Every row comes from one small tree of marks. The marks that hang from a mark follow it in brackets, in the order of their numbers. Every link used is in the known rows. Which tree was each row made from?
Known rows
z_407[z_26 z_347 z_415 z_974[z_129]]: [  6.9  -1.1   3.7 -23.0   3.4  -6.0   1.6 -13.7  -3.2   8.9 -16.7   6.8
   9.8   4.3 -55.2   5.5 -18.9  26.3   5.4   7.3   9.3]
z_129[z_235 z_974[z_407[z_347 z_415]]]: [  3.0  -7.8   4.2 -19.2   2.1 -14.6  -3.6  -4.2   9.5  11.7  -5.8   3.3
  13.7   1.9 -55.4  -1.9  -8.1  -8.6  -8.6   7.6   6.5]
z_430[z_347[z_407]]: [  5.4   2.3   2.6  13.5  -0.1  -2.6  -1.9   6.3  -0.8  -4.0 -10.6  -3.2
  -0.7   1.3  -1.8   0.6   0.7   3.6   4.2   4.1   4.4]
z_407[z_26 z_415 z_974]: [ -1.8   3.1   2.5  -9.7   1.5  -7.8  -0.7 -12.0  -1.1   2.6 -12.1   3.5
   6.2   6.9 -28.0   4.9 -17.0  15.7   1.7   7.4   4.6]
z_974[z_129[z_235] z_407[z_26 z_347]]: [  9.0 -11.2   7.9 -24.4   1.4 -15.1  -0.3  -8.5   4.4   6.9  -5.2   7.1
   1.7   3.5 -47.8  -2.4 -13.1  18.3  -3.2   8.7   5.2]
z_125[z_415[z_407[z_26 z_974]]]: [  0.1 -11.1   0.8   3.9  -3.1  -2.9   1.6  -6.7  -0.6  -1.1  -5.6  -0.7
   7.7   4.0   9.4   4.5 -13.8   1.1  -3.3   2.1   0.4]
z_347[z_407[z_415 z_974]]: [  1.8  11.0   3.1   5.9   0.6  -4.4  -4.8  -6.3  -5.9   3.0  -8.9   0.6
   2.7   3.8 -22.3   4.3 -10.1   8.7  -2.0   6.1   3.2]
z_974[z_129 z_407[z_26 z_415]]: [  2.6  -9.7   7.7 -26.4   5.4  -4.4   6.0 -13.1  -7.2   7.1   1.5  10.1
   7.6   6.4 -38.9   3.5 -11.9  21.2  -5.6   5.9   6.3]
z_125[z_415[z_407[z_26 z_347 z_974]]]: [  4.2 -13.2  -0.4   0.6  -2.9  -8.5   2.7  -5.3  -1.1  -0.9 -14.3  -1.6
  15.5   3.9 -15.6   3.8 -15.8   4.6  -0.8   2.4   3.8]
z_407[z_347]: [  4.1  -3.3  -1.2  -1.9  -0.2  -4.5   1.4   1.3  -0.7   0.6  -8.7  -0.7
   8.2  -0.5 -26.7  -0.8  -1.7   3.7   3.1   0.5   3.2]
z_129[z_235 z_974[z_407]]: [  0.5  -4.3   5.4 -11.3   0.0  -9.0  -4.1   0.1  14.5   8.2   2.6   0.8
  -4.4   0.1 -16.0  -2.8  -3.2 -17.1  -9.0   5.0  -0.5]
z_974[z_129[z_235] z_407[z_26]]: [  4.2  -8.3   9.2 -22.7   1.6 -11.6  -1.9 -10.1   4.7   5.9   3.0   7.6
  -6.5   4.0 -22.3  -1.6 -11.0  13.2  -6.3   8.2   1.9]
z_235[z_129[z_974[z_407[z_26 z_415]]]]: [  3.3  -8.7   2.6 -18.0   2.4 -12.1   1.8 -11.3   1.4   4.6  -2.6   5.2
  13.0   9.0 -60.6   3.6 -13.1 -16.1  -9.9   1.8   3.9]
z_347[z_407]: [ 4.6  0.6  0.3 12.5 -1.6 -5.9 -2.4  0.2 -5.8 -0.3  0.5 -1.8 -1.2  1.8
 -7.8  1.2  0.1  1.0 -3.7  1.2  2.5]
z_415[z_407]: [  1.5 -15.4   0.1   4.7  -1.7  -3.4  -0.7   2.4   0.6  -0.5   2.2  -3.3
   6.3   1.2   3.8   2.2  -1.5  -3.1  -5.2  -0.6  -2.4]
z_430[z_347[z_407[z_415 z_974]]]: [  2.1  12.0   5.4   6.7   1.8  -0.8  -4.0  -1.0  -0.9  -1.1 -20.3  -0.7
   1.4   2.9 -15.8   3.7  -9.4  11.3   4.3   8.3   5.7]
z_974[z_129]: [ 4.2 -2.8  2.3 -9.8  2.2  6.5  1.3 -2.6 -1.7  5.3  4.6  3.8 -5.8 -2.0
 -2.6  0.9  0.4  6.0  0.9 -1.0  0.9]
z_235[z_129[z_974[z_407]]]: [  1.7  -2.0   2.5  -9.0   0.4  -1.7   0.8   0.0   6.3   2.7   0.3   1.1
  -1.1   2.5 -31.2   0.1  -2.9 -28.7  -9.9  -3.8  -3.5]
z_235[z_129[z_974[z_407[z_415]]]]: [  1.0  -2.5   2.8 -15.0   2.8  -2.2   0.2  -5.7   2.1   5.4   0.8   4.1
   9.9   5.3 -47.1   2.0  -6.5 -23.6 -11.6  -1.3   0.0]
z_430[z_347[z_407[z_26 z_415]]]: [  6.8  -4.8   2.4   3.3   1.4 -13.5  -0.2  -4.9  -5.5  -2.9 -14.2   1.1
  11.9   7.9 -29.6   4.6  -8.9  17.3   4.0   9.0  12.5]
z_407[z_26 z_347 z_974[z_129]]: [  7.9  -0.1   3.2 -16.9   1.4  -4.2   1.5  -7.7   0.4   6.1 -16.7   3.8
   0.3   1.5 -40.2   3.2 -15.3  21.1   8.1   4.4   4.9]
z_125[z_415[z_407[z_26 z_347]]]: [  5.7 -24.2  -3.1   0.6  -2.8 -10.4   5.4  -4.8  -4.3  -1.4  -4.6  -0.7
  22.4   3.5 -17.8   2.6  -8.7   2.5  -3.5   0.4   6.7]

Which tree is each row?
[  3.7  -9.4   9.2 -28.2   3.9 -11.8  -2.4 -16.0   0.7   9.1   2.9  10.6
   3.4   6.8 -35.2   0.2 -13.9  18.6  -9.2  10.6   5.7] => z_974[z_129[z_235] z_407[z_26 z_415]]
[  9.6   3.6   6.8  -2.6  -1.5 -13.6 -10.2 -11.2   3.8   6.4  -6.4   3.3
 -13.7   3.5 -21.5   1.9 -15.5  15.9  -0.6  10.9   3.4] => z_347[z_407[z_26 z_974[z_129[z_235]]]]
[  7.1 -25.1  -1.1  -0.5  -2.5 -16.5   2.4  -1.2  -1.2  -0.4  -9.6  -2.9
  18.1   5.2 -33.7   3.2 -10.5   8.0   0.3   2.6   4.4] => z_415[z_407[z_26 z_347]]
[  2.5  -2.5   9.5 -18.8   2.3  -0.9  -3.3  -4.8   5.6   6.8   6.6   6.6
  -9.9   0.3  -8.9  -3.6  -4.0   6.4  -7.4   5.5  -2.2] => z_974[z_129[z_235] z_407]
[  9.5 -16.4   4.0 -11.5  -0.3  -7.3   0.8  -4.8   1.0   5.5 -13.7   0.4
   6.1   2.8 -36.4   5.5 -17.6  18.2   3.5   4.1   2.6] => z_415[z_407[z_26 z_347 z_974[z_129]]]
[  7.9  -3.7   2.2  10.0  -0.8 -12.0   0.3   0.7  -1.7  -5.0 -13.6  -2.0
   1.6   5.4 -15.1   2.4  -6.0  12.0   5.8   6.5   8.7] => z_430[z_347[z_407[z_26]]]
[  8.9   3.7   4.9  -2.1  -0.1  -5.7  -1.6  -8.8  -4.5   4.9  -7.5   2.6
  -9.3   4.2 -24.9   5.1 -13.2  19.5   2.3   5.4   4.0] => z_347[z_407[z_26 z_974[z_129]]]
[  5.4  -5.7   1.5 -17.6   2.7  -6.3   1.5  -3.9   1.7   6.2  -8.1   3.8
  18.2   4.3 -71.6   1.1  -7.9 -20.9  -8.3  -1.1   3.6] => z_235[z_129[z_974[z_407[z_347 z_415]]]]
[  4.3   6.0   4.9   3.2   1.3 -10.7  -2.7  -6.2  -1.8  -1.6 -23.6   0.5
   5.2   7.2 -30.8   5.4 -16.1  19.7   6.7  11.1   9.7] => z_430[z_347[z_407[z_26 z_415 z_974]]]
[ -2.0  -4.5   3.9 -16.3   3.9  -3.1   4.2  -3.3   2.4   9.6   2.0   3.2
  10.0   2.6 -32.2   1.8  -4.6 -10.0  -8.2   2.0   4.0] => z_129[z_974[z_407[z_415]]]
[  5.2 -14.3   1.5  -1.5  -2.6 -14.4   0.2  -2.3   2.3  -0.3 -19.2  -3.4
  11.8   4.8 -34.2   4.5 -17.9  10.6   2.6   4.7   2.0] => z_415[z_407[z_26 z_347 z_974]]
[  2.8   8.7   7.1 -12.2   0.4   2.8 -10.4  -6.2   9.7   7.3  -4.0   3.9
 -16.7  -1.8  -1.0  -1.0  -9.1   7.8  -0.7   6.7  -2.6] => z_407[z_974[z_129[z_235]]]
[  3.0   1.4   4.8 -20.4   4.0  -0.6   0.2 -14.7  -3.2   8.1  -7.8   7.5
   1.6   4.5 -29.1   5.6 -16.7  22.7   2.7   6.1   5.9] => z_407[z_26 z_415 z_974[z_129]]
[  2.4   1.4   1.1 -12.6   1.2 -11.9   0.6 -10.3  -1.4   3.6 -21.4   2.9
  15.4   6.3 -51.7   4.1 -19.1  20.5   4.8   7.3   8.2] => z_407[z_26 z_347 z_415 z_974]
[  7.5   2.7   4.9  -7.4   2.2  -6.8  -2.6 -14.5  -8.5   7.2  -7.7   5.6
   0.6   6.1 -37.9   6.8 -16.5  23.9  -0.3   7.9   8.1] => z_347[z_407[z_26 z_415 z_974[z_129]]]
[  6.6   9.0   5.1   2.0   0.5   3.1  -3.4  -3.3  -3.4   5.8  -4.3   1.5
 -13.3  -0.5 -12.0   3.3  -6.8   9.9   0.8   2.5   0.1] => z_347[z_407[z_974[z_129]]]
[  6.7 -12.2   6.2 -28.5   5.4  -8.8   8.1 -11.9  -7.4   8.7  -6.9   9.4
  16.4   6.3 -63.5   2.2 -13.7  24.8  -2.6   5.8   9.8] => z_974[z_129 z_407[z_26 z_347 z_415]]
[  7.4   5.0   5.4 -14.6   0.1  -2.4  -8.3  -5.0   9.8   8.3 -11.8   3.3
  -7.7  -2.8 -26.4  -1.5 -10.8  11.2   2.9   6.5   0.4] => z_407[z_347 z_974[z_129[z_235]]]
[  6.3  -4.6   1.5 -11.3   0.4  -5.4   1.8   1.9   5.7   3.8  -7.8   0.5
   8.5   0.8 -58.4  -0.9  -4.8 -26.3  -5.5  -3.7  -0.7] => z_235[z_129[z_974[z_407[z_347]]]]
[  6.8   9.6   7.6  -3.7   4.1   6.3  -3.5  -3.3  -2.5   4.6 -15.5   3.1
  -4.2   1.2 -19.6   4.9  -8.8  18.2   5.2   7.0   6.0] => z_430[z_347[z_407[z_415 z_974[z_129]]]]
[ -1.7  -6.8   5.4 -15.7   3.5 -11.2   5.6 -10.9  -5.9   2.2  -2.7   6.1
  13.1   8.3 -36.5   2.1 -12.4  14.7  -6.3   6.9   5.6] => z_974[z_407[z_26 z_415]]
[  7.3 -11.0   4.3  -7.6   0.3   2.9  -1.1   1.0   2.1   6.6 -11.0  -0.7
   1.9  -1.3 -24.1   3.7 -10.0   9.9   1.8   1.2  -1.1] => z_415[z_407[z_347 z_974[z_129]]]
[  5.4   4.2   5.7 -20.4   2.4  -3.5  -8.6 -10.6   5.8  10.7 -12.5   6.2
   2.2  -0.1 -40.7   0.3 -13.8  15.2   0.9   9.3   4.4] => z_407[z_347 z_415 z_974[z_129[z_235]]]
[  4.4 -13.6   2.2 -21.7   3.1 -16.8   7.2  -6.9   1.0   9.3  -9.9   3.6
  21.6   5.6 -69.4   2.9 -12.9   2.5  -3.5   5.5  11.6] => z_129[z_974[z_407[z_26 z_347 z_415]]]
[  6.4  -5.2   8.7 -21.4   1.7  -5.9  -1.9  -3.0   5.5   8.2  -2.1   5.8
  -1.7  -0.7 -34.8  -4.4  -6.1   9.8  -4.9   6.0   0.8] => z_974[z_129[z_235] z_407[z_347]]
[  4.9  -8.2   7.4  -7.5  -1.3  -1.2 -10.8  -3.7  10.6   7.0  -1.6   0.7
 -10.1  -0.9   3.9   1.4 -10.1   3.8  -4.7   6.2  -5.5] => z_415[z_407[z_974[z_129[z_235]]]]
[  5.2 -13.1   1.7 -16.3   1.2 -16.3   7.7  -1.0   4.8   6.3 -10.2   0.7
  11.3   3.7 -55.4   0.8 -10.3  -2.5  -0.9   2.9   6.8] => z_129[z_974[z_407[z_26 z_347]]]
